What can hang from each mark:
z_512: z_504 z_879 z_965
z_964: z_904
z_865: z_105
z_879: z_512
z_105: z_865 z_904 z_965
z_904: z_3 z_105 z_964
z_965: z_105 z_512
z_3: z_904

Every row comes from one small tree of marks. The marks that hang from a mark follow it in brackets, in the order of their numbers. Every link used is in the known rows. Which tree was each row made from?
Known rows:
z_879[z_512[z_504 z_965[z_105[z_865 z_904]]]]: [-12  11 -11   7   8  11 -17   1   0  11 -10  13 -14  -4 -14  -1   7  22
 -17]
z_105[z_965]: [ -2  -7  -2   1   4  -7   5   2   3  -5   0   2  -7   4  -6 -12   1   6
  -4]
z_105[z_865 z_904[z_3 z_964] z_965[z_512[z_879]]]: [-11 -13  -9  10   7   9   3   1  10  16 -26  10 -19   7  -1 -19   2  26
 -38]
z_904[z_105[z_865] z_964]: [-10  -8 -11  -2   1   0   3 -12  14   1 -11  15  -5  10  -4   4   9   6
 -15]
z_3[z_904[z_105[z_865 z_965[z_512]] z_964]]: [-11  -4 -15   5   7   1   8 -10  19  -2  -9  18 -16   4  -1  -4   6  15
 -16]
z_105[z_865 z_904[z_964] z_965[z_512[z_879]]]: [-16  -7 -12   8   8   3   2   3  10   3 -14  11 -18   8  -5 -17   0  26
 -38]
z_964[z_904[z_3 z_105[z_865]]]: [-11 -11  -4   7  -4  10   8  -8   7  14 -21  10   0   6   4  -2   8   7
 -15]
z_965[z_105[z_865 z_904] z_512[z_504]]: [-14  -1 -17  14   5   6  -5  13  -1   8  -7   5 -12   1 -12  -3  -2  24
 -16]
z_3[z_904[z_105[z_965[z_512[z_504]]] z_964]]: [ -1   3 -14   0   5  10  -1 -13  29   6  -8  22 -14   4  -4   1  12   7
 -16]
z_512[z_504 z_965[z_105[z_865]]]: [-11   6  -8   8   0  12 -17  -5   4   9  -1   8 -16  -5 -16   7   2  17
  -2]
z_105[z_865 z_965[z_512]]: [-15  -8  -8  10   6  -9   6  12   3  -5  -1   1 -15  10  -1 -15  -9  22
 -12]
z_105[z_865 z_904]: [-16  -5  -8   4   3   2   7   7 -10  -7  -6   6  -3  -5  -3 -17  -1  13
 -15]
z_3[z_904[z_105[z_865]]]: [ -6   0  -8   0   3   6   9 -12   7  -6  -9  11  -4  -8  -2  -2   5   2
   1]
z_865[z_105[z_965]]: [  6 -13  -2   4   3 -15   7   4   3 -15   5  -3  -5  13 -10 -10   3  -6
  -6]
z_904[z_105]: [  1  -2  -3  -5   0   4   2 -10   9  -1  -9   6   1   5  -5   6   7  -8
  -2]
z_865[z_105[z_904[z_3 z_964] z_965[z_512]]]: [  4 -16  -6  11   3  -4   7   6   7   2 -10   5 -12  15  -2 -13   6   4
 -32]
z_904[z_3 z_105[z_865 z_965] z_964]: [ -6 -21  -9   1   5   0   9 -12  16  11 -24  15 -13  13  -5  -9  13  12
 -18]
z_105[z_865 z_904[z_3 z_964] z_965[z_512[z_504]]]: [-15 -12 -15  10   7   9   1   8  11  16 -19  17 -20   8  -1 -24   5  29
 -35]
z_965[z_105[z_865] z_512[z_504]]: [-10  -1 -14  14   4   2  -8  10   4  11  -2   0 -13   6 -10   6  -4  22
  -4]
z_105[z_865 z_904[z_964] z_965[z_512]]: [-21  -9 -14  10   7  -5   6  10   4  -3  -6  13 -18   8  -2 -20  -1  28
 -35]
z_879[z_512[z_965]]: [ -3  15   1   2   3   6 -13  -3   3   6  -4   7  -8  -1   1   5   1   6
  -9]
z_964[z_904]: [ -8   0  -1   6  -5   2   1   0   3   5   1   5   3   1   5   1   3   5
 -11]

Which tree is each row?
[  5 -10  -4   9   3 -13   5   9   6 -11   5  -5  -9  17  -5  -6  -4  -1
 -11]
z_865[z_105[z_965[z_512]]]
[-16  -5  -7   5  -4   3   6  -6   8   0  -8  11   1   6  -1   1   6   7
 -15]
z_964[z_904[z_105[z_865]]]
[-19  -8 -11  10   7  -4   9  15  -4  -9  -5   6 -15   4  -3 -25  -6  24
 -25]
z_105[z_865 z_904 z_965[z_512]]
[-14 -14  -7  13   0   6  10  -1  12  12 -20  10  -9  13   3  -8   4  16
 -23]
z_964[z_904[z_3 z_105[z_865 z_965[z_512]]]]
[-10  -7 -13   1   6  -1  10 -15  16  -5  -9  20 -13  -1  -5  -7  12  10
 -12]
z_3[z_904[z_105[z_865 z_965] z_964]]
[-12 -12  -8   6   3   7   6   0  -2  11 -18  12  -8  -2   3 -16   7  16
 -25]
z_105[z_865 z_904[z_3 z_964]]
[-10  -8 -18  16   5  11  -5   7   6  24 -18  10 -16   4  -7  -2   6  27
 -25]
z_965[z_105[z_865 z_904[z_3 z_964]] z_512[z_504]]
[ -4 -13  -1   4  -2   6   9 -10  12  12 -19  11  -3   8  -1  -5  12   3
 -16]
z_964[z_904[z_3 z_105[z_965]]]
[ -3 -13  -3   1   1   8   7  -9   5   9 -24   6  -4   5  -1  -3   6   2
  -4]
z_904[z_3 z_105[z_865]]
[ -3  -3 -13  -1   3   4  -5  -8  30   9 -10  19 -13  19  -8   3  11   7
 -23]
z_904[z_105[z_965[z_512[z_504]]] z_964]
[ -8   2 -14  12   6  14 -10   5   5  15 -15   2 -13   0 -15   1   0  21
 -20]
z_965[z_105[z_865 z_904] z_512[z_504 z_879]]
[-14 -11  -9  11   0  12   3  -2  19  17 -21  14 -10  14   0  -9   8  17
 -23]
z_964[z_904[z_3 z_105[z_865 z_965[z_512[z_504]]]]]
[-12  -4  -7  14   0  11  -7  -6  -4  14 -13  11 -18  -8  -8   1   4  20
 -20]
z_512[z_965[z_105[z_865 z_904[z_3 z_964]]]]
[ -2  -7   0   4  -5  12   5 -11  10  16 -19  10   3   5   4   4  11  -2
 -13]
z_964[z_904[z_3 z_105]]
[-10 -12 -13  19   5   3   2   8  -3  18 -16   5 -15   3  -3  -1   1  26
 -25]
z_965[z_105[z_865 z_904[z_3 z_964]] z_512]
[-12  -9 -10   5   5  -4   7   1  11  -6 -10   7 -12  13  -6  -7  -1  13
 -13]
z_904[z_105[z_865 z_965[z_512]]]
[  4   8   3   6  -1  14 -16 -15   5  13  -8  -2 -12  -7 -15  18   0   4
  -4]
z_512[z_879 z_965[z_105]]
[  4  18   3  -3  -3  29 -26 -17  19  16 -10   8 -10  -5  -9   9   3   1
  -8]
z_512[z_504 z_879 z_965]
[  2   6  -9   8   4  17 -13   2   9  19 -14   2  -9   0 -15   7   3  12
 -19]
z_965[z_105[z_904] z_512[z_504 z_879]]
[ -9  -2  -9   6   7   6  -6   4  16   7 -11   3 -17  11  -8 -12  -3  21
 -16]
z_105[z_865 z_965[z_512[z_504 z_879]]]
[  4   6  -7  -2   5  17  -3 -15  27   7 -16  12 -12  -1  -9   0   8   2
  -9]
z_3[z_904[z_105[z_965[z_512[z_504 z_879]]]]]
[-14 -19 -10   6   7   0  11   2   0   6 -19  14 -14   3  -3 -27   8  23
 -29]
z_105[z_865 z_904[z_3 z_964] z_965]
[  9 -13   0   5   0   2   7   3  -5  -2 -10  -1   0   3  -3 -10   6 -10
 -14]
z_865[z_105[z_904[z_3]]]
[  1 -12  -8   9   3   3   2  -3  -4  17 -15   7  -7  -3  -8   1  11  10
 -17]
z_965[z_105[z_904[z_3 z_964]]]
[  0  10  -6   7   6  18 -18  -3   3  24 -18  13 -13  -5 -10   2  11  14
 -15]
z_879[z_512[z_504 z_965[z_105[z_904[z_3]]]]]
[ -2 -10  -9  -4   3  -4   4 -13  20   0  -9  16  -8  13  -9   0  14   2
 -17]
z_904[z_105[z_965] z_964]
[ -6  -2 -12   3   7   7   4 -16  24   4 -16  16 -17   3  -5  -1   7  12
 -20]
z_3[z_904[z_105[z_865 z_965[z_512[z_879]]] z_964]]
[-15  -6  -7   9   0   5   4  -6  18   5 -15   9  -8  13  -4  -2   3  15
 -26]
z_964[z_904[z_105[z_865 z_965[z_512[z_879]]]]]
[-13 -18  -6   6   7   1  13   6  -8   1 -19   7 -12  -2  -5 -32   3  19
 -19]
z_105[z_865 z_904[z_3] z_965]
[  5  -6 -10   5   5   3  -5   1  20   1  -7   8 -13  16 -12  -9   9   3
 -35]
z_865[z_105[z_904[z_964] z_965[z_512[z_504 z_879]]]]
